Known rows, with every step that occurs
vuba ruvol mires: [  3.5  -8.8  21.8 -32.1  25.1  18.5 -22.7   3.4  23.3 -17.3  26.1   4.4
  -6.6 -27.7 -28.0 -40.6  21.6   2.6  -5.0   3.9   3.2  12.6  -0.7   6.0
  33.7   9.2]
ruvol mires raku lirubep: [ -1.0   3.7  35.7 -29.2  25.6   9.7 -22.4  11.6  -3.7  12.5  -7.2   7.8
  -2.3  -9.0 -19.2 -39.1 -10.2  -3.9   1.7   9.2   0.1  17.5   7.3  -6.7
  23.8  -7.7]
sama mires raku lirubep vuba: [ -3.9  23.2  27.1 -13.4   3.9  14.8  -4.4  19.5   5.8  13.3  -7.1  14.6
  -9.8  13.1 -14.1 -24.5 -30.4  -1.1   7.3 -14.5  -2.4  14.9  10.7  -3.8
   4.5 -19.9]
rabi mires raku: [  3.3   4.8  15.3   4.1  11.8 -20.5 -21.8 -18.2   8.0  15.7  -4.7   4.2
   6.2   7.8 -10.9  -1.9  -0.2 -15.7 -12.4 -15.6   2.7  10.3  15.6   1.3
  10.5 -18.7]
rabi lirubep vuba ruvol mires: [-17.2  -0.6  18.3 -28.2  13.0  58.7  -3.6   5.6   5.6 -15.1   8.4  12.8
 -21.5  -6.7  -0.5 -40.0 -14.5 -10.2  12.3   3.3   8.4  25.8  16.3   1.0
  23.9  -9.0]
raku lirubep vuba mires kofa sama fava: [-10.9   8.5  10.6 -18.1  18.5  40.6   9.5   9.8  -7.6  -5.7   2.6  -6.4
 -20.5   4.5  -0.9 -15.2 -16.1 -14.4  18.3  -2.8   1.8  51.6  29.5 -19.3
   8.0 -46.9]
meboror raku lirubep vuba mires: [ -5.1   9.6 -11.7 -15.3   6.9   7.4 -12.8  21.7   9.1  13.7  12.6 -19.0
  -5.6  31.5   0.5  -5.7  -8.9 -19.6   8.1  -9.6  -2.2  22.7  19.7 -19.3
   1.2 -13.6]
ruvol mires kofa: [  2.5 -10.5  26.2  -6.8  23.4   1.5  -9.9  -7.3  -2.6  -6.0  12.9  -8.8
  -6.8 -34.6 -12.3 -30.6   3.9 -11.4 -10.3  19.5   3.9   7.7  12.4 -14.6
  14.9  -9.5]
lirubep vuba ruvol mires kofa sama: [-10.6  -9.3  24.8  -6.5  17.4  26.8 -16.4 -13.3  -0.1 -35.0  21.2  -5.8
   2.0 -13.0 -12.9 -35.8 -24.2 -14.5  -8.5  -0.5   9.5  40.1  23.8 -14.1
  11.0  -9.1]
meboror raku lirubep vuba ruvol mires kofa sama: [ -8.3  -2.2   1.5 -18.8  21.5  24.2 -20.7   2.3  -0.1  -3.7  21.8 -22.0
  -1.8  15.2  -1.8 -16.7  -2.1 -16.1  -2.8  -2.8  -2.1  33.6  34.7 -22.0
   1.3  -8.6]
raku lirubep vuba mires: [ -5.1  13.0  16.6 -21.9  12.7  34.9   5.3  18.7   3.3  -0.8   3.8   5.7
 -19.3   9.1  -3.1 -17.7 -31.6 -11.7  13.3  -2.9  -0.1  40.4  15.7 -15.2
  13.4 -31.6]
vuba lirubep raku: [ -9.6 -13.3   1.2 -22.8  -2.7   9.7  -4.7  -7.8 -21.8   0.4  -9.2  23.3
 -17.1   8.6  -0.5  -6.8   7.3 -15.2 -15.7   0.6  -2.4   8.4  14.0  -5.4
   5.8 -21.4]
mires raku lirubep vuba: [-20.0   3.2  17.8 -15.9  11.7   8.8 -13.2   4.9 -17.6  10.9 -18.1  15.6
   1.9  33.7  -1.2  -7.9 -39.3 -14.2   3.6 -17.0   3.0  13.8  19.8 -15.5
  -3.6 -13.2]
meboror raku lirubep: [  0.2   4.1 -16.8 -16.1   9.2   4.5 -10.2  14.2   3.7  22.8   5.6 -12.1
  -4.2  27.1   5.3   9.8  11.8  -5.7   5.0  -5.6  -7.7   0.3  14.2 -10.6
  -5.2   0.5]
mires raku lirubep vuba ruvol: [-22.9  -2.9  19.4 -28.9  19.2  16.8 -19.2   3.7  -8.4   4.5  -6.7  18.5
  -1.6  29.9  -9.8 -11.2 -30.0 -13.3   0.0 -21.4   3.9  15.2  21.7 -11.1
   3.9  -7.3]
kofa lirubep vuba ruvol: [-11.4 -14.6  13.2 -23.9  10.2  41.7  -2.3  -4.0  -6.4  -3.4  14.3  32.6
 -17.7  20.1 -21.7 -18.4  -3.4  -6.5  -6.4 -12.4  -7.4  24.0  14.2  -3.7
   1.5  -1.2]
ruvol mires: [ 10.9   1.8  23.4 -10.2  15.1   6.4 -13.3   8.0   7.3  -2.2   3.6  -1.7
  -0.7 -27.7 -15.7 -39.0  -0.3   1.3   2.3  18.8   0.9  15.9  -3.6  -1.8
  23.6  -1.3]
vuba mires: [  0.3  10.7   3.9 -13.8  -1.4  -1.6  -1.0  16.0  20.8  -1.6  23.9 -16.8
 -10.2  -7.7 -15.7 -18.9   8.1 -10.3   1.8   0.8   4.0  17.1  -0.4   1.2
  18.1 -16.7]
kofedon mires kofa lirubep: [ 11.3 -10.4  31.4 -12.8   4.0  -7.9   0.1  12.0  -6.9   9.6  13.1  12.0
 -33.1  -9.7 -27.0  -4.6  20.7 -21.1 -22.9   3.4   6.2  10.8  14.4 -13.3
   3.4 -18.7]
kofa lirubep raku: [ -4.8 -19.0   4.9 -20.0   1.4  18.0  -0.2 -13.7 -22.9  17.5  -2.3  28.7
 -20.9  31.4  -4.1  -8.0  26.4  -4.0 -14.9 -11.2  -5.4  17.1  11.3  -6.1
  -7.3  -6.7]
kofedon mires: [ 21.1   7.9  25.1  -3.5  -5.4 -21.0  -7.4  25.6   9.9   1.9   1.5   3.9
 -15.3 -11.6 -21.9  -9.2   8.2 -10.8  -7.6   3.2  12.1  11.8  -5.2  -2.5
  13.1  -9.6]
rabi meboror raku lirubep vuba mires: [  8.8 -10.4 -13.5 -19.9   0.1  12.3 -13.8  14.0   2.1  17.3  16.4 -27.1
 -11.5  34.1  28.7  15.3   0.3  -8.6  11.8  -2.4   1.4   7.8   9.9 -18.1
  32.6 -25.2]
kofedon mires raku lirubep vuba ruvol: [  2.4   5.7  41.2 -28.7  10.3  -6.8 -24.0  29.4   4.9   3.5  -2.0  18.7
 -18.0  12.1 -32.0 -20.1 -13.4 -21.5  -8.8 -14.4  15.0  24.7  13.0 -10.5
  18.0 -15.3]
raku lirubep vuba mires kofa: [ -9.4   5.1  18.0 -20.2  17.8  33.3   6.7   8.6  -1.9  -2.2  10.2   1.0
 -22.6   4.7  -0.7 -13.2 -29.2 -19.2   6.3  -2.5   1.4  35.2  26.4 -23.8
   9.1 -37.7]
raku lirubep: [  1.2   4.9  10.0 -23.4  15.6  29.6   9.0  10.0  -3.6  10.5  -4.4  12.6
 -15.5   4.4   3.4   1.7  -3.5   5.8   8.4   1.8  -7.7  14.2   9.5  -5.0
   6.2 -15.2]

Rows
[-10.4 -14.3   8.1 -23.3   7.9   6.4   0.7  -7.1  -3.2   5.9  30.4  -7.1
 -29.3   4.8 -14.2 -14.5  28.8 -25.5 -21.2  -4.8   3.5  19.5  22.7 -14.8
   6.1 -29.9] : vuba mires kofa lirubep raku
[ -8.6  23.7  22.7 -12.3  -0.7  31.2  -6.2   6.2   2.4 -14.6   9.3  -4.2
  -0.6  10.3 -11.4 -25.3 -23.0   7.6   0.8 -13.3  -2.3  44.6  20.1   5.6
   1.1 -18.5] : kofa sama mires raku lirubep vuba ruvol
[ -2.9  -0.5  28.5 -34.4  29.7  48.0  -8.1  10.1   4.6 -10.5   6.3  18.7
 -16.5  -3.7 -11.7 -31.0 -22.9  -2.5   8.5  -0.5  -1.1  37.1  16.9 -12.5
  23.9 -15.1] : raku lirubep vuba ruvol mires
[ -4.2   4.1 -14.0  -8.3   8.0   9.7 -12.1  12.8  -2.0  15.0   0.5  -9.7
  -1.1  36.4   7.5   3.6 -14.2 -13.9   8.4 -10.6  -4.2  14.5  19.8 -19.8
  -8.6  -4.2] : meboror raku lirubep vuba
[ -3.7  28.9  18.6  -6.4  -6.7  20.0   2.8   8.0  -3.4  -1.9   2.2  -8.4
   0.9   6.8  -5.8 -16.5 -13.8  13.8   2.3  -4.0  -6.0  34.2  14.4   9.2
  -2.9 -20.2] : kofa sama mires raku lirubep
[-13.0  -0.8  10.2   3.7   2.8   2.7  -1.7  -1.0   1.9 -16.2  17.9 -14.9
  -6.8   0.9  -5.5 -16.1 -30.6 -30.5  -3.8  -5.1  11.3  26.4  20.2 -23.5
   2.2 -27.1] : lirubep vuba mires kofa
[-14.6   4.6   9.8  10.4  -2.6  10.5   0.3  -5.8  -3.2 -24.9  20.5 -24.1
  -1.3   1.5  -1.4 -17.6 -34.3 -25.9  -4.5  -3.5  10.5  41.5  26.0 -19.4
  -2.2 -31.3] : lirubep vuba mires kofa sama
[ -4.7  -2.8  23.5 -16.3  10.3  30.9   6.8  -1.2   8.4  -2.8  28.3  16.1
 -29.6  -7.5 -24.7 -21.2   3.3  -5.9 -12.5 -10.2  -6.1  11.9  19.0  -6.3
   1.4 -17.5] : sama mires kofa lirubep vuba ruvol
[-11.5  12.2  15.5 -32.7   9.3   3.1 -10.1  19.7  11.4  13.5  12.4  -6.5
 -10.7  12.0 -18.4 -20.4  -3.4 -15.9   1.3  -7.2   3.6  18.7  11.0  -2.8
  19.2 -23.8] : vuba mires raku lirubep
[ -3.0 -16.5  32.5 -12.7  23.0  24.1  -6.2  -9.4 -14.4  -1.9  11.3   8.9
 -16.2 -20.2 -18.5 -39.5  -6.2 -15.2 -12.6  15.0  -2.3  23.9  20.0 -19.5
  10.6 -14.0] : ruvol mires kofa lirubep vuba
[-11.0  10.4  17.7 -14.9  13.0  38.7   9.7   4.2  -7.8 -10.8  12.0  -8.7
 -16.2   5.2   3.4 -11.7 -30.3 -14.3   4.7  -0.4   0.7  50.2  30.9 -19.6
   4.0 -41.5] : raku lirubep vuba mires kofa sama
[-13.2  -7.0  27.5 -15.8  18.0  13.4 -30.7   0.2   6.9 -19.6   8.3   9.6
   5.6   1.5 -21.7 -43.5 -28.8 -16.2  -3.4  -9.5  10.7  24.5  12.5 -10.2
  19.1   1.8] : lirubep vuba ruvol mires raku
[ -5.3  -8.5  32.0 -48.1  33.5  23.5 -29.9   7.5  15.1  -5.1  17.2  12.2
  -7.4 -13.2 -30.8 -41.8  12.6  -2.3  -6.0  -3.0   2.7  14.1   9.5   2.8
  34.4   3.5] : vuba ruvol mires raku lirubep
[ -6.8  18.2  29.1 -26.7  11.3  19.8 -10.5  18.2  15.4   5.2   5.0  17.6
 -13.6  10.5 -22.5 -28.6 -19.8  -0.2   3.6 -19.4  -1.4  14.5  11.3  -0.4
  12.2 -14.1] : sama mires raku lirubep vuba ruvol
[-20.0 -27.5  13.1 -15.3  18.5  29.4   2.2 -20.8 -17.3  -7.1  23.6  16.6
 -21.6   7.6 -11.0  -3.5   1.6 -20.4 -21.5  -9.8  -2.7  10.2  31.2 -18.6
  -9.5 -11.5] : mires kofa lirubep vuba ruvol
[-13.1  -7.2   1.7  12.0   1.3   5.4   7.7 -25.3 -19.5 -16.6  14.9 -24.0
   1.3  -7.1  10.9  10.2   0.9  -7.8 -17.1   4.3   2.1  14.6  26.8 -10.4
 -17.3 -16.1] : mires kofa sama
[  3.8   7.4  15.5   1.9   4.1   2.3   8.8   1.1  10.5   0.9  16.7  -5.1
 -17.2 -19.9  -9.6  -8.9   3.2  -1.5  -8.4   0.1  -1.6  -5.1   9.6  -5.4
  -1.8 -17.3] : sama mires kofa
[  4.3 -18.4 -12.6 -17.0   5.0   9.0 -11.9   3.9  -3.9  16.3  23.0 -32.3
 -15.2  30.0  31.5  20.0   1.2 -16.8   3.4  -1.7   3.2   2.8  19.9 -26.4
  26.9 -31.2] : rabi meboror raku lirubep vuba mires kofa
[ -6.5 -14.9  25.2 -29.3  16.7  45.3  -8.4   0.4  -2.9  -4.4  16.2  31.7
 -18.8   6.0 -30.7 -36.7  -2.8  -5.5  -5.9  -3.0  -7.4  32.2  12.1  -4.2
  14.5  -1.9] : kofa lirubep vuba ruvol mires
[-15.0 -15.8  28.8 -31.5  17.6  35.9 -18.1  -1.2  -8.3   0.9  11.5  32.4
 -12.2  15.6 -32.7 -38.8  -9.5 -10.3  -8.6 -10.7  -4.8  28.5  16.1  -5.0
  12.2   0.9] : kofa lirubep vuba ruvol mires raku
[ -3.5 -14.5  15.3 -27.9  33.1  25.1 -18.3  -9.0  11.5 -22.4  25.8  -8.8
  -9.4 -34.5 -25.3 -35.8  37.5  -3.6  -2.8   4.5   4.8  23.4  15.2  -1.2
  27.3  -6.8] : vuba ruvol mires kofa sama fava
[-17.4 -22.6  10.8  -2.2  10.8  21.8   8.5 -20.6 -26.2   1.3  10.0  13.5
 -18.8  10.0  -3.1   0.5  -9.8 -19.5 -17.4  -3.6  -3.9   9.8  29.4 -22.2
 -16.4 -16.7] : mires kofa lirubep vuba
[ -9.6  -7.9   9.3 -22.4   8.9  13.4   7.5   1.4   4.7   5.2  35.9  -8.5
 -26.9  -6.5 -20.5 -13.2  20.6 -20.8 -14.7   1.8  -1.3  14.8  18.2  -9.0
   9.5 -26.3] : vuba mires kofa lirubep
[ -1.6   3.3  26.9 -16.8  27.1   9.3 -24.1 -14.0  11.6   9.2   0.5  17.9
  -4.4  13.7 -15.8  -9.1 -13.1 -18.3  -8.4 -23.3   1.6  28.0  27.1  -5.6
  19.8 -26.2] : rabi mires raku lirubep vuba ruvol
[-11.2  -8.1   8.3  -6.7   8.5  19.2 -13.1  -4.1   7.5 -23.4  11.1  10.2
   1.2   8.4  -8.8 -16.8 -25.6 -10.8  -0.8 -15.1   7.2  19.5  11.1  -8.6
   6.9   0.2] : lirubep vuba ruvol
[ -9.6 -15.0  24.6 -11.0  23.3  20.4 -19.7  -9.0   4.8 -27.3  19.2   3.9
  -3.4 -13.3 -15.9 -36.4 -20.5 -19.2  -7.3  -2.0   9.9  24.2  18.7 -17.6
  16.1  -5.2] : lirubep vuba ruvol mires kofa
[  1.8 -12.4  19.2   6.0  19.2  11.9  -1.0 -32.1  -5.0   8.0  11.5  13.6
 -17.2  -1.3  -8.8   0.4  -0.6 -24.5 -20.7  -8.9  -4.2  25.6  33.7 -16.0
   1.3 -34.1] : rabi mires kofa lirubep vuba
[ -4.6 -31.0  27.3 -41.3  32.0  24.6 -22.0 -16.6   2.7 -10.6  30.3  14.6
 -22.7 -15.6 -26.5 -38.1  39.3 -10.7 -24.8  -1.5   4.3  16.4  18.6  -8.5
  22.8  -1.3] : vuba ruvol mires kofa lirubep raku
[-14.1   4.9   1.2   7.1   3.9  12.9   0.3  -0.5  -3.4 -19.0  10.5 -22.3
  -5.3  -0.2  -5.1 -19.5 -18.2 -26.4   8.7  -5.7  10.4  43.0  24.8 -19.4
   1.8 -36.9] : lirubep vuba mires kofa sama fava
[-21.2  -8.7  19.4 -26.3  18.7  57.0  -1.7  -3.9  -1.6 -16.9  14.6   7.8
 -25.7 -11.0   2.6 -35.5 -12.8 -18.7   5.2   3.2  10.9  20.8  26.5  -7.2
  18.9 -14.5] : rabi lirubep vuba ruvol mires kofa
